Each row comes from the steps of one path. Every step used is in the known rows, and no mark comes twice. Write the path behind each row, first mark first.
In the rows, 128 means zero.
Known rows:
X/S/A: [138, 151, 163, 143, 131, 160, 138, 129, 122, 130, 131, 149, 136, 130, 131, 100, 123, 93, 131, 119, 105, 116, 125, 123, 66, 132, 89, 153, 137, 133, 127]
D/T/X/A/K: [149, 157, 140, 115, 134, 110, 128, 129, 120, 116, 182, 162, 137, 99, 130, 136, 137, 122, 112, 160, 153, 82, 115, 113, 68, 134, 91, 125, 145, 120, 121]
K/S/T/X/A: [144, 154, 149, 140, 146, 131, 129, 117, 129, 125, 67, 165, 135, 99, 108, 108, 140, 118, 115, 135, 143, 101, 127, 124, 72, 123, 106, 128, 128, 116, 131]
G/J: [139, 122, 133, 135, 150, 149, 134, 140, 161, 124, 131, 144, 135, 119, 112, 114, 129, 94, 88, 145, 112, 114, 125, 118, 90, 154, 103, 134, 123, 140, 132]
G/J/A/X/S: [154, 131, 140, 134, 146, 128, 125, 142, 144, 112, 148, 172, 141, 99, 97, 120, 111, 106, 126, 161, 105, 100, 112, 124, 116, 141, 104, 163, 131, 129, 132]
J/G: [153, 136, 136, 141, 140, 147, 132, 122, 152, 128, 187, 166, 130, 125, 121, 108, 129, 114, 79, 165, 98, 115, 121, 118, 71, 152, 126, 130, 144, 144, 137]
T/X/S/A/J/D: [148, 149, 143, 136, 140, 112, 159, 108, 128, 129, 158, 164, 129, 87, 120, 124, 130, 129, 140, 148, 121, 95, 114, 132, 95, 158, 91, 120, 147, 128, 122]
K/X: [145, 132, 146, 134, 144, 147, 126, 127, 137, 116, 161, 144, 142, 122, 123, 93, 138, 104, 94, 152, 113, 110, 111, 124, 101, 135, 124, 116, 132, 135, 125]
X/A/J/D/S/K: [158, 146, 131, 140, 132, 132, 134, 142, 109, 142, 188, 187, 127, 79, 127, 133, 140, 114, 138, 144, 75, 97, 107, 123, 110, 146, 126, 146, 141, 123, 124]
D/T/X/S/A/J/G: [151, 162, 143, 132, 134, 106, 116, 116, 144, 111, 198, 167, 124, 99, 121, 126, 120, 112, 114, 149, 145, 88, 126, 123, 57, 151, 100, 136, 126, 129, 127]
K/A/X/S/D/T: [145, 155, 152, 132, 133, 106, 103, 150, 123, 116, 137, 162, 133, 91, 120, 103, 135, 104, 149, 134, 102, 91, 118, 128, 70, 113, 152, 131, 130, 117, 140]
S/X/A/J: [158, 142, 133, 131, 136, 138, 147, 118, 134, 118, 161, 158, 137, 87, 112, 126, 146, 119, 111, 132, 86, 120, 115, 130, 77, 142, 117, 122, 150, 120, 116]
G/J/D/T/X/A/K/S: [149, 149, 131, 117, 140, 86, 114, 147, 119, 120, 135, 204, 136, 74, 113, 131, 142, 104, 121, 181, 146, 63, 110, 124, 109, 139, 102, 128, 116, 126, 128]
D/T/X: [136, 141, 140, 124, 140, 112, 122, 118, 146, 120, 174, 156, 129, 104, 127, 126, 132, 105, 97, 153, 147, 96, 122, 111, 64, 146, 103, 121, 133, 129, 116]
S/D/T: [137, 144, 140, 136, 133, 117, 122, 115, 132, 132, 147, 167, 121, 115, 129, 104, 146, 97, 105, 130, 111, 116, 120, 117, 57, 138, 129, 131, 131, 130, 124]
A/X/T: [155, 140, 150, 133, 145, 136, 122, 124, 138, 112, 185, 127, 141, 89, 114, 102, 116, 106, 105, 150, 106, 102, 123, 134, 69, 138, 142, 132, 149, 125, 129]
C/J/D/S/T/X: [145, 137, 118, 149, 145, 97, 151, 92, 128, 127, 187, 183, 129, 79, 131, 140, 142, 121, 111, 148, 121, 101, 114, 124, 100, 164, 114, 91, 134, 124, 121]
T/X/S/D: [138, 141, 147, 140, 147, 127, 156, 101, 139, 133, 121, 145, 125, 85, 137, 114, 144, 112, 122, 144, 139, 107, 116, 127, 87, 154, 95, 104, 150, 129, 132]
A/X/S: [145, 138, 155, 139, 139, 161, 129, 127, 136, 114, 177, 131, 141, 84, 111, 107, 113, 100, 131, 148, 86, 96, 120, 133, 86, 137, 125, 123, 141, 125, 128]
D/S/X: [150, 132, 147, 139, 135, 119, 136, 109, 131, 127, 164, 166, 130, 80, 134, 127, 127, 73, 106, 135, 68, 113, 108, 121, 73, 150, 133, 132, 132, 125, 126]
X/A/K: [155, 149, 143, 127, 131, 155, 145, 138, 113, 124, 162, 152, 146, 115, 126, 121, 138, 126, 117, 149, 103, 98, 111, 120, 82, 126, 97, 130, 155, 125, 131]
G/J/D/T/X: [139, 130, 124, 125, 150, 94, 124, 133, 143, 128, 158, 187, 126, 95, 116, 126, 136, 100, 98, 175, 148, 90, 118, 116, 100, 161, 110, 129, 121, 135, 118]
X/S: [134, 135, 156, 147, 137, 181, 124, 133, 139, 128, 139, 136, 136, 105, 126, 102, 124, 85, 122, 140, 110, 99, 124, 123, 85, 133, 99, 132, 133, 136, 126]
K/A: [143, 136, 142, 133, 140, 132, 124, 156, 143, 129, 117, 156, 138, 128, 123, 108, 139, 116, 115, 135, 97, 110, 117, 114, 79, 120, 126, 129, 138, 133, 138]
T/X/S: [136, 136, 150, 138, 147, 146, 144, 115, 146, 126, 140, 135, 134, 90, 131, 119, 129, 106, 118, 153, 143, 96, 119, 122, 90, 149, 84, 111, 145, 132, 126]
A/K: [149, 138, 144, 129, 130, 143, 157, 121, 132, 121, 187, 127, 142, 107, 112, 123, 128, 116, 99, 153, 78, 95, 110, 123, 84, 140, 113, 118, 149, 129, 131]
G/J/D: [142, 121, 126, 136, 149, 131, 137, 139, 142, 136, 141, 177, 132, 109, 112, 112, 136, 101, 99, 166, 107, 105, 117, 121, 111, 157, 116, 134, 127, 142, 125]

Write each row's path:
[150, 139, 149, 133, 140, 127, 138, 110, 135, 122, 156, 137, 135, 88, 124, 106, 140, 85, 86, 139, 111, 121, 119, 129, 60, 140, 132, 133, 150, 126, 118]
S/X/T
[146, 151, 139, 138, 150, 138, 153, 108, 125, 129, 106, 147, 132, 119, 116, 115, 140, 139, 104, 136, 161, 118, 129, 117, 62, 138, 102, 132, 151, 113, 123]
S/T/X/A
[163, 154, 134, 131, 138, 139, 142, 140, 125, 121, 219, 156, 133, 107, 118, 113, 153, 123, 93, 155, 101, 116, 110, 126, 109, 145, 133, 131, 146, 126, 131]
S/K/X/A/J/G
[153, 152, 150, 124, 138, 108, 140, 158, 122, 126, 181, 127, 135, 94, 117, 114, 141, 108, 112, 135, 87, 114, 115, 124, 81, 126, 159, 143, 155, 116, 137]
S/K/A/X/T
[152, 134, 140, 137, 150, 103, 118, 147, 116, 133, 171, 171, 129, 80, 133, 109, 137, 66, 100, 166, 121, 93, 106, 127, 127, 154, 144, 154, 115, 131, 132]
G/J/D/S/K/X/T
[147, 143, 153, 131, 127, 136, 136, 127, 134, 118, 146, 144, 144, 88, 104, 117, 128, 100, 111, 152, 69, 80, 109, 129, 91, 127, 116, 114, 129, 129, 137]
A/K/S
[132, 157, 152, 124, 134, 107, 120, 150, 128, 126, 162, 149, 126, 92, 131, 128, 144, 90, 124, 142, 146, 90, 118, 110, 78, 128, 110, 135, 131, 120, 124]
D/T/X/S/K/A
[144, 148, 131, 125, 139, 103, 120, 129, 111, 136, 167, 207, 128, 100, 134, 121, 146, 121, 123, 172, 152, 89, 113, 114, 86, 139, 107, 131, 144, 129, 110]
J/D/T/X/A
[164, 158, 163, 132, 131, 102, 124, 123, 101, 113, 180, 151, 143, 106, 144, 109, 115, 88, 118, 137, 102, 92, 105, 130, 74, 132, 126, 154, 130, 122, 143]
D/S/A/K/X/T
[153, 139, 130, 140, 136, 126, 135, 119, 138, 104, 213, 175, 146, 93, 111, 134, 129, 124, 133, 147, 94, 107, 109, 127, 115, 139, 94, 115, 146, 128, 123]
C/J/A/X/S
[143, 151, 159, 136, 130, 127, 128, 129, 131, 127, 100, 175, 137, 125, 117, 101, 130, 94, 120, 119, 80, 117, 121, 124, 68, 127, 105, 143, 124, 134, 134]
K/S/A
[139, 146, 159, 150, 145, 171, 119, 121, 123, 115, 126, 125, 140, 115, 111, 79, 132, 93, 110, 139, 138, 99, 124, 131, 92, 122, 126, 133, 120, 121, 123]
K/X/S/T
[144, 146, 157, 135, 134, 153, 151, 131, 125, 123, 205, 120, 135, 78, 110, 116, 125, 94, 125, 142, 72, 107, 117, 129, 94, 144, 131, 132, 149, 119, 124]
A/X/S/K
[144, 137, 122, 155, 139, 121, 137, 105, 123, 130, 187, 184, 131, 92, 126, 128, 140, 107, 113, 139, 97, 104, 117, 125, 96, 153, 125, 107, 125, 127, 121]
C/J/D/S/T
[153, 139, 142, 126, 141, 115, 127, 151, 138, 115, 151, 150, 143, 107, 110, 112, 129, 127, 125, 142, 77, 106, 115, 123, 80, 124, 149, 122, 145, 123, 141]
K/A/X
[155, 155, 149, 147, 131, 151, 132, 123, 141, 120, 175, 155, 131, 115, 115, 109, 117, 112, 123, 133, 93, 106, 126, 131, 69, 146, 105, 146, 133, 135, 137]
X/S/A/J/G
[154, 141, 133, 138, 139, 164, 126, 138, 142, 121, 152, 156, 139, 109, 117, 118, 135, 130, 122, 134, 104, 106, 122, 124, 84, 135, 101, 130, 142, 129, 127]
X/A/J
[139, 145, 137, 129, 140, 91, 138, 101, 138, 130, 147, 167, 119, 101, 133, 118, 149, 113, 103, 141, 138, 111, 117, 117, 61, 150, 116, 114, 140, 126, 124]
S/D/T/X
[156, 145, 149, 128, 144, 113, 110, 155, 135, 113, 147, 140, 144, 99, 116, 102, 126, 116, 121, 143, 106, 98, 119, 129, 71, 117, 155, 133, 146, 122, 143]
K/A/X/T
[145, 153, 140, 121, 136, 86, 140, 132, 114, 123, 166, 178, 131, 91, 118, 129, 130, 101, 123, 167, 142, 76, 114, 124, 94, 153, 93, 142, 124, 127, 124]
G/J/D/T/X/S/A/K
[160, 140, 124, 128, 132, 105, 149, 115, 128, 100, 227, 171, 152, 112, 113, 136, 146, 137, 104, 158, 99, 102, 93, 124, 130, 136, 93, 101, 147, 130, 125]
C/J/A/K/X
[161, 139, 127, 137, 140, 122, 117, 150, 162, 117, 167, 162, 133, 112, 105, 116, 132, 137, 105, 150, 85, 99, 118, 124, 82, 135, 145, 123, 134, 135, 149]
K/A/J/G
[168, 152, 139, 139, 136, 126, 121, 139, 121, 122, 220, 173, 129, 87, 134, 124, 136, 100, 108, 152, 86, 102, 104, 124, 107, 149, 143, 143, 129, 124, 141]
D/S/K/X/A/J/G
[149, 148, 151, 132, 133, 132, 124, 129, 124, 123, 98, 185, 140, 85, 119, 110, 150, 88, 118, 135, 88, 112, 114, 128, 79, 123, 115, 125, 132, 124, 124]
K/S/X/A
[132, 145, 151, 132, 138, 131, 110, 123, 142, 118, 163, 150, 129, 92, 131, 120, 127, 89, 117, 152, 159, 83, 124, 115, 70, 138, 92, 126, 127, 129, 117]
D/T/X/S
[165, 145, 123, 131, 149, 125, 142, 118, 153, 118, 178, 170, 132, 95, 122, 133, 136, 153, 103, 165, 139, 101, 119, 124, 84, 158, 98, 111, 156, 130, 136]
T/X/A/J/G
[150, 150, 156, 140, 136, 149, 126, 127, 129, 108, 159, 138, 142, 114, 117, 94, 127, 104, 129, 129, 108, 101, 117, 137, 97, 132, 108, 131, 124, 129, 128]
K/X/S/A/J
[150, 152, 135, 132, 126, 103, 130, 122, 123, 128, 189, 185, 126, 118, 108, 117, 128, 121, 125, 132, 85, 104, 119, 125, 69, 144, 121, 150, 130, 130, 115]
S/A/J/D/T
[146, 140, 145, 148, 147, 119, 140, 98, 134, 128, 131, 147, 126, 95, 125, 125, 117, 104, 106, 135, 124, 104, 121, 117, 66, 150, 123, 136, 128, 116, 133]
D/S/T/X
